Each row was made from one walk, in order. Every step used is in the known rows, and no mark comes twice. Write each row's walk.
Known rows
mili/guzer/rugiv/gutu/kifa: [ -0.9   9.9  -9.7  14.7   3.3  16.1   6.5 -46.9   8.7  19.0  15.0  -4.1
 -19.2  29.7  10.1  -3.0  -1.8  -8.2 -25.6 -25.6  32.6   6.2  13.1  10.1]
gurit/gutu/kifa/torem/mili/guzer/rugiv: [-18.8  -1.0 -10.0   3.5  -6.2  24.1  -4.8 -22.3 -16.6  18.8  16.9  -5.1
 -22.7  31.6   4.5  13.7 -21.1 -33.4 -23.2 -28.0  29.8   0.0  13.0 -12.3]
rugiv/guzer/gurit/gutu/kifa: [ -4.9  13.5 -11.1  -9.0  -5.3   0.7  37.0 -39.1  12.2  15.4  17.1  -8.5
 -18.2  31.0   2.7  17.4 -13.7 -19.1 -10.0 -17.5  22.3  -0.8   2.6 -17.4]
guzer/rugiv: [-15.6  18.6  -9.4  -1.4   4.8   1.5 -14.2 -69.1  -3.2  17.3  15.7  -2.3
 -18.4  27.7  15.0   2.8  -9.7 -23.1 -19.4 -14.4  10.4   3.7   5.7  -8.5]
mili/torem/gurit/gutu: [  3.8  16.2 -14.1   4.4  -2.2   0.5  -3.6 -33.8   5.7   7.4  10.2  -1.5
  -5.5  25.6  18.4  42.8 -34.6 -30.2   1.8 -15.9   9.2  12.1   7.5 -27.6]
gurit/torem/mili/guzer: [ -5.7  15.3 -22.9  -0.4  -0.3   3.8  -5.1 -31.7  -8.0  13.1  12.3  -1.5
  -3.0  35.0  24.6  16.4 -14.1 -13.4  -3.4 -17.5  12.8   1.9  13.0 -31.4]
kifa/guzer: [ -7.1  43.9  -3.7  -8.5  10.9  -4.6 -13.8 -45.7 -21.9  19.8  17.8 -10.2
 -10.7  29.8  13.0   9.1  -5.1 -30.5   8.8 -19.8   5.9 -14.5   5.9 -24.8]
guzer/gurit/torem/mili/gutu/kifa: [-13.3  -4.7 -28.0   4.1  -6.3  13.7  -2.8 -40.8  -1.9  13.7   8.9   2.2
 -13.0  37.1  15.2  30.3 -26.2  -8.2  -6.8 -12.0  17.6   2.3   9.0 -27.4]
guzer/rugiv/gutu/mili/torem/gurit: [  5.5 -19.4 -25.5  -6.5   4.5  18.9   2.7 -42.8   9.5  14.2  14.0   0.3
 -13.8  23.9  26.3  16.4 -30.3 -14.6 -16.7 -13.9  11.9  10.2  -1.5  -6.2]
rugiv/guzer/gurit/gutu/mili/torem: [  4.4   2.5 -19.5  -9.0  -3.9   5.8  37.2 -42.4  24.0  18.3  18.6  -8.1
  -6.9  28.8  11.8   8.9 -28.5 -26.3  -6.8 -12.5  13.2   0.0  -5.0 -31.7]
mili/guzer/rugiv/torem/gurit/gutu: [  1.5  -8.5  -8.5  -1.8  -2.0  22.9   6.6 -34.2  25.8   9.2  18.6   2.3
 -23.6  28.6  12.8  12.5 -28.1  -4.3 -22.8 -27.2  26.5  23.6  12.6  -2.7]
gurit/gutu/kifa/guzer/rugiv: [-27.2  31.2  -0.8  -7.3   1.2  20.3   4.2 -28.5 -24.7  26.2  19.4  -9.6
 -19.1  29.2   1.6   7.6 -14.4 -41.3  -3.6 -28.8  23.2 -13.8   4.7  -6.4]
kifa/guzer/gurit/torem/mili/gutu/rugiv: [-11.3  -2.8 -21.1  -9.2  -2.7  22.8   8.6 -16.5  -6.9  14.7  18.9  -0.8
 -13.6  38.1   4.6  13.3 -21.0  -3.2  -1.9 -17.4  10.3  -2.8   7.0 -30.7]
kifa/torem/gurit/gutu/rugiv: [  0.8  13.5 -13.3  -5.6  -3.9  10.7 -21.9 -11.3  -9.9   1.7  13.0  -0.1
 -16.1  29.8  10.5  41.9 -34.1  -8.3 -16.2 -21.8  22.4  23.2  11.5 -15.7]
gutu/mili/guzer/rugiv/torem: [ -3.7  -6.9 -17.0   4.2   6.2  21.9  -8.2 -57.2  12.3  21.3  19.0  -3.1
 -13.2  27.4  27.7 -13.3 -22.7 -15.1 -23.7 -21.1  23.3  -3.2  -5.0  -5.1]
kifa/gutu/rugiv/torem/mili/guzer/gurit: [ -3.7  -5.4 -11.9  11.0  -3.2  24.4   5.0 -27.1  10.0   8.5  16.4   1.1
 -28.6  26.4  15.4  15.5 -24.9   3.9  -4.1 -21.7  10.3  -2.0  -2.1 -16.5]
guzer/gurit: [ -1.6  23.2 -16.8  -1.6   2.4  -7.3   4.4 -67.3  12.2  10.2  10.6  -2.3
 -15.0  31.0  12.9  22.9 -13.3 -14.0  -5.6  -8.8   6.9   0.9   2.2 -18.0]
gurit/torem/mili/guzer/rugiv/gutu/kifa: [-13.9  -3.0 -24.5   1.8  -3.1  24.9   8.5 -21.9 -10.2  17.7  12.6  -0.4
 -11.8  34.3  20.0  10.9 -16.5  -4.1 -15.9 -21.2  27.2   3.4  13.4  -9.0]
kifa/guzer/gurit/gutu/rugiv: [-10.9  24.0  -6.9 -14.0  -0.5  16.6  25.8 -21.1  -2.2  14.9  20.3  -6.8
 -16.9  32.8  -3.6  14.2 -13.5 -20.3   1.2 -22.4  12.0  -8.8  -1.0 -16.6]
gurit/torem/mili: [-16.0  19.4 -23.7  -8.6   0.3   0.6 -14.3 -37.1 -23.0  12.7  10.1  -1.7
  -3.8  33.7  29.2  27.1 -20.4 -20.3   2.3 -13.5   4.2   1.2   7.4 -36.5]
mili/gutu/kifa/guzer/rugiv/torem/gurit: [ -9.8 -11.2  -7.6   4.8   2.6  26.7 -25.6 -34.6  -6.4  18.3  18.7  -0.7
 -27.3  29.2  11.5  16.1 -29.8  -7.8 -15.4 -25.2  28.7   6.3  11.5  -6.3]
gurit/gutu/rugiv/torem/mili/guzer: [-11.4  -6.3  -8.2   3.3  -5.7  25.9  14.3 -12.7   1.2   7.3  18.3  -4.0
 -18.2  30.9  15.8  16.3 -17.1 -21.5 -13.3 -32.1  18.6   8.1  -0.3 -24.4]
rugiv/gutu/mili/guzer/gurit/torem: [ 17.0  12.7 -29.6  -3.8   4.3  18.2  12.9 -35.0  20.2  15.0  11.0  -0.7
  -2.5  34.2  21.9   7.2 -22.1   1.4  -6.3 -19.9  24.8  14.4   5.7 -11.0]
rugiv/torem/mili/gutu/kifa/guzer: [-15.8 -12.5  -8.7   5.0   3.1  20.4 -23.3 -33.4 -23.6  17.4  16.4  -6.1
 -22.3  30.8  22.3  18.8 -22.4 -26.4  -1.0 -26.3  14.2  -6.7   4.5 -36.0]
mili/torem: [ -5.4  36.2 -12.1  22.3   2.9  -6.4 -20.8 -63.0  -5.9  16.2   8.9  -5.4
   1.4  26.0  24.5  16.5 -22.2 -29.9  -1.4 -10.4  10.2  -2.9   3.7 -28.9]
mili/gutu/rugiv: [ -0.2  14.4  -8.1  21.2   1.9   5.0 -29.6 -49.5   1.6  10.4  15.0  -2.2
 -14.3  31.4  10.4   8.3  -4.9 -17.1 -19.9 -23.7  16.4  18.3   9.3 -21.3]
mili/guzer/rugiv/gutu/kifa/torem/gurit: [  8.6  -7.0 -15.8   8.1   0.5  19.4  -7.1 -28.5   7.6  10.9  14.4   0.6
 -23.0  29.9   9.3  16.3 -20.6   8.3 -31.1 -22.9  39.0  18.5  20.3  12.4]

Which walk is each row?
[  0.2  23.8  -8.1   1.0  -1.0   4.3  12.0 -35.4   9.9  12.6  18.8  -4.0
 -24.0  25.2   5.8   8.2 -14.2   2.2  -4.4 -16.4   9.5  -0.1  -0.4 -13.7] : kifa/gutu/rugiv/guzer/gurit
[-12.4  10.2 -11.8  -0.2  -6.8  23.1  17.7 -34.0  14.7   6.5  13.4  -0.3
 -18.3  31.6   9.5  23.5 -30.9  -5.8 -11.6 -20.7  20.6  12.5  -4.3 -13.9] : guzer/gurit/gutu/rugiv/torem
[  6.5  21.3 -12.3 -10.7  -0.3   1.6 -30.4 -25.7  -8.0   3.6  11.2  -0.7
 -16.1  29.9  13.0  44.7 -36.2 -17.7  -7.8 -20.7  17.4  26.4  17.5 -23.8] : kifa/torem/gurit/gutu
[  7.9   2.2 -19.3 -24.1   4.1   3.4   1.7 -27.3   2.5   7.3  15.1  -3.4
 -13.8  26.6  21.6  40.2 -24.1 -35.9   0.8 -22.2   5.0   7.7  -2.4 -21.1] : torem/gurit/gutu/mili
[-16.6  42.1  -5.8   8.3  -1.7  10.3 -29.2 -32.7 -26.9  16.7   9.9  -7.0
 -12.3  30.3  10.1  26.2 -27.1 -35.2  -7.6 -26.1  31.1   5.9  10.7 -16.5] : gurit/gutu/kifa/torem
[-12.3  31.8  -4.8   1.6  -1.8   9.6   0.9 -28.7  -7.7  10.2  15.2  -5.9
 -12.4  29.7   9.3  18.1  -9.9 -31.0  -9.0 -27.0  14.9   8.8   0.7 -18.1] : gurit/gutu/rugiv
[ -0.3  24.9 -21.8 -11.0  -3.1  -3.6  21.2 -46.1  15.8  13.7  14.8  -2.7
  -6.0  34.4  14.1  11.0 -23.4   8.8  -8.8  -7.2  18.9  10.3   9.0 -23.6] : rugiv/guzer/gurit/torem
[ -5.1  24.4 -15.1   3.4   2.2  10.4  -7.6 -42.5  -4.2  20.3  13.2  -7.7
   0.7  26.0  23.2  13.8 -29.8 -52.1   2.7 -21.6  10.3  -2.5  -5.6 -32.4] : gurit/gutu/mili/torem
[ -9.0 -10.6 -28.3   1.8  -7.9  17.2   3.3 -32.1   7.1   8.5  12.4   4.4
 -13.0  37.5  12.4  24.0 -23.5   0.9 -13.4 -12.1  11.7  11.6   6.4 -30.2] : guzer/gurit/torem/mili/gutu/rugiv
[  4.8  29.6 -21.1   8.6  -1.5   4.8   6.4 -48.0  23.1  13.3  11.2   1.4
  -3.4  36.0  12.3   9.8 -19.8   7.7  -9.3 -13.4  26.1   8.9  14.4 -10.9] : mili/guzer/gurit/torem
[  0.6 -10.0 -14.2   0.9   3.5  -4.4 -23.4 -54.0  -6.2  10.5  14.7  -3.7
 -20.6  31.8  17.0  22.3  -2.9 -41.1  -5.7 -20.8  -5.4   9.9  11.8 -46.9] : torem/mili/gutu
[ -9.1 -12.0 -14.4  10.0   1.4   1.3 -21.2 -47.6 -17.4  14.7  13.1  -5.4
 -21.0  31.1  18.0  25.7  -2.6 -41.5  -8.6 -21.6   6.3  -4.7   7.1 -35.4] : torem/mili/gutu/kifa
[-13.4 -17.2 -12.7  13.4   0.2  15.5 -28.3 -46.4 -14.0  12.5  11.7  -2.7
 -22.1  30.0  27.6  24.5 -23.7 -24.7  -8.8 -23.0  15.0   3.2   3.6 -34.5] : rugiv/torem/mili/gutu/kifa
[-11.4   9.5 -23.1 -13.6   0.6  21.1  18.5 -12.0 -22.5  17.1  11.3  -5.0
 -13.5  35.1  14.2  27.7 -19.2  -6.6   7.7 -18.8  18.6 -10.6   5.8 -18.4] : rugiv/gutu/kifa/guzer/gurit/torem/mili
[ -3.3  23.6 -12.0  -4.2   5.5  11.8  14.4 -32.3 -11.0  17.5  12.2  -8.1
 -17.5  31.4   8.6  20.8  -9.8 -12.2   4.1 -20.7  21.9  -9.3   4.6  -5.7] : rugiv/gutu/kifa/guzer/gurit
[  5.3  12.6 -18.3  10.6   1.3  -7.4 -12.8 -47.7   3.2   7.7   9.1  -1.4
  -4.2  24.6  26.3  39.0 -30.2 -17.7  -1.7  -7.8   7.5   2.4   4.3 -22.8] : mili/torem/gurit
[-25.8  13.1 -22.3 -10.3  -0.9  15.4  14.2 -21.7 -29.2  21.0  13.6  -6.2
 -11.5  34.8  13.7  25.5 -20.9 -14.7   6.3 -12.8  16.7 -31.4  -0.9 -18.4] : gutu/kifa/guzer/gurit/torem/mili
[ -2.8  19.2  -7.7   5.2   1.9  16.6 -24.3 -24.3  -4.8   4.4  13.1   2.1
 -24.6  21.5  24.6  31.3 -34.7   6.1   0.8 -22.5  12.1   9.8  -0.9  -9.1] : kifa/gutu/rugiv/torem/gurit
[  0.0   8.3 -10.0 -10.7   0.1  10.5  -9.7 -30.1   5.2   2.9  11.7   0.5
 -18.7  27.4  24.8  43.8 -38.9 -13.2  -0.7 -23.9  14.9  24.3   5.6 -21.8] : rugiv/torem/gurit/gutu
[ -3.0  29.8 -11.2   9.0   6.2   3.1 -10.0 -43.9 -16.1  13.5   7.6  -7.3
 -13.2  28.7  20.5  23.8  -6.5 -19.9  -3.7 -23.0  22.9   3.3   6.6  -7.4] : rugiv/gutu/kifa
[ -6.2  17.6 -16.8   7.3   1.4   0.5 -35.6 -33.4 -25.0   9.2   8.1  -3.1
 -14.7  28.2  20.9  43.5 -29.9  -8.4 -13.8 -14.0  29.3  -0.9   8.8  -5.7] : gutu/kifa/torem/gurit
[ -5.0  23.5  -7.5  23.9   4.2   0.3 -37.0 -60.1  -8.4  17.8  10.9  -4.7
 -15.0  30.4  13.3  16.1  -7.4 -29.9 -11.7 -23.6  23.4   6.6  12.4 -18.0] : mili/gutu/kifa
[ -2.8  -0.9 -20.6   2.9   5.4  19.6  -4.2 -55.6   2.6  20.9  14.0  -3.1
  -9.5  25.1  24.9  -2.6 -24.8 -23.1 -16.7 -15.9  13.9   5.7  -2.5 -11.0] : guzer/rugiv/gutu/mili/torem
[-13.8  12.6 -11.5   4.4   3.8  14.7  -3.0 -51.9  -9.6  18.6  12.0  -3.7
 -21.1  27.8  14.4   8.5  -9.5 -15.1 -20.1 -20.8  24.2   4.5   6.1   5.7] : guzer/rugiv/gutu/kifa
[-11.7 -18.2 -15.2   3.4  -6.4  24.6  22.8 -28.9   7.3  10.8  14.1  -2.9
 -23.1  31.9  17.3  26.5 -25.2 -18.4  -8.3 -24.1  22.0  -4.7  -0.3 -21.3] : rugiv/torem/mili/guzer/gurit/gutu/kifa
[  2.5 -23.8 -16.3  -5.7   2.6  11.1  16.6 -42.0   7.4  12.1  18.4  -3.1
 -24.9  31.0  14.4   6.3   3.1 -22.5 -18.6 -22.7   5.6   6.3  11.1 -18.6] : torem/mili/guzer/rugiv/gutu
[ -5.4  13.8 -14.8  11.8  -3.8   6.1  -2.5 -27.9  -4.9  10.8   9.0  -3.2
  -6.5  25.1  19.4  46.3 -34.8 -30.3  -0.6 -16.8  19.6  -0.1   3.5 -16.6] : mili/torem/gurit/gutu/kifa
[-13.8   1.5 -22.9  -3.4  -2.0  13.8   0.0 -35.9  -4.0  16.2  15.6   0.8
  -9.1  34.4  20.4   4.9 -16.8  -9.7 -15.4 -16.6  15.0   3.1  13.0 -20.9] : gurit/torem/mili/guzer/rugiv
[  4.8   6.8 -13.5  18.5   1.2   4.9 -52.1 -40.6 -10.8  10.4   9.9  -0.2
 -18.5  31.1  13.2  35.0 -28.0 -12.2 -17.9 -20.7  30.5  19.8  20.1 -16.8] : mili/gutu/kifa/torem/gurit
[  4.9   5.1  -7.3  13.0  -0.1   0.9  -9.5 -43.3  10.3  12.1  20.4  -5.4
 -15.7  31.7   8.0  -0.7  -1.7  -9.9 -24.2 -22.9  19.2  19.8  10.0 -25.8] : mili/gutu/rugiv/guzer
[  2.4 -13.0 -17.0  -9.2  -3.9   4.8  31.9 -35.8  18.3   8.2  17.0  -3.6
 -21.5  33.9   6.4  23.5  -4.1 -32.6  -5.5 -20.9   2.2  -0.6   6.8 -32.3] : torem/mili/guzer/gurit/gutu
[  0.5   6.1 -10.1  10.7  -6.7  24.8  24.6 -29.5  30.7   7.2  16.2  -0.6
 -17.2  32.7   6.2  10.8 -21.9   1.4 -17.7 -25.4  29.8  13.1   3.0  -7.1] : mili/guzer/gurit/gutu/rugiv/torem
[-26.3  -1.4 -18.8  -3.4  -1.2  25.4 -19.1 -25.8 -28.2  25.0  17.3  -1.6
 -14.1  35.2  12.9   7.1 -22.8 -19.7  -7.9 -21.2  18.8  -5.0  13.7 -25.2] : gurit/torem/mili/gutu/kifa/guzer/rugiv
[  5.1  -1.1 -11.6 -18.2  -4.5   2.7  26.6  -8.1   9.4   1.9  20.0  -4.0
 -19.1  28.2   9.4  35.0 -15.0 -10.7 -13.3 -22.7  13.7  16.3   3.1 -16.6] : torem/gurit/gutu/rugiv/guzer
[  2.5  -9.5 -19.3 -17.5   8.2  23.0   8.8 -26.5  -4.2  20.5  20.2  -4.4
 -13.9  25.7  18.4   9.9 -29.0 -17.6  -3.9 -17.5   9.5  -5.6  -0.4 -10.8] : kifa/guzer/rugiv/gutu/mili/torem/gurit
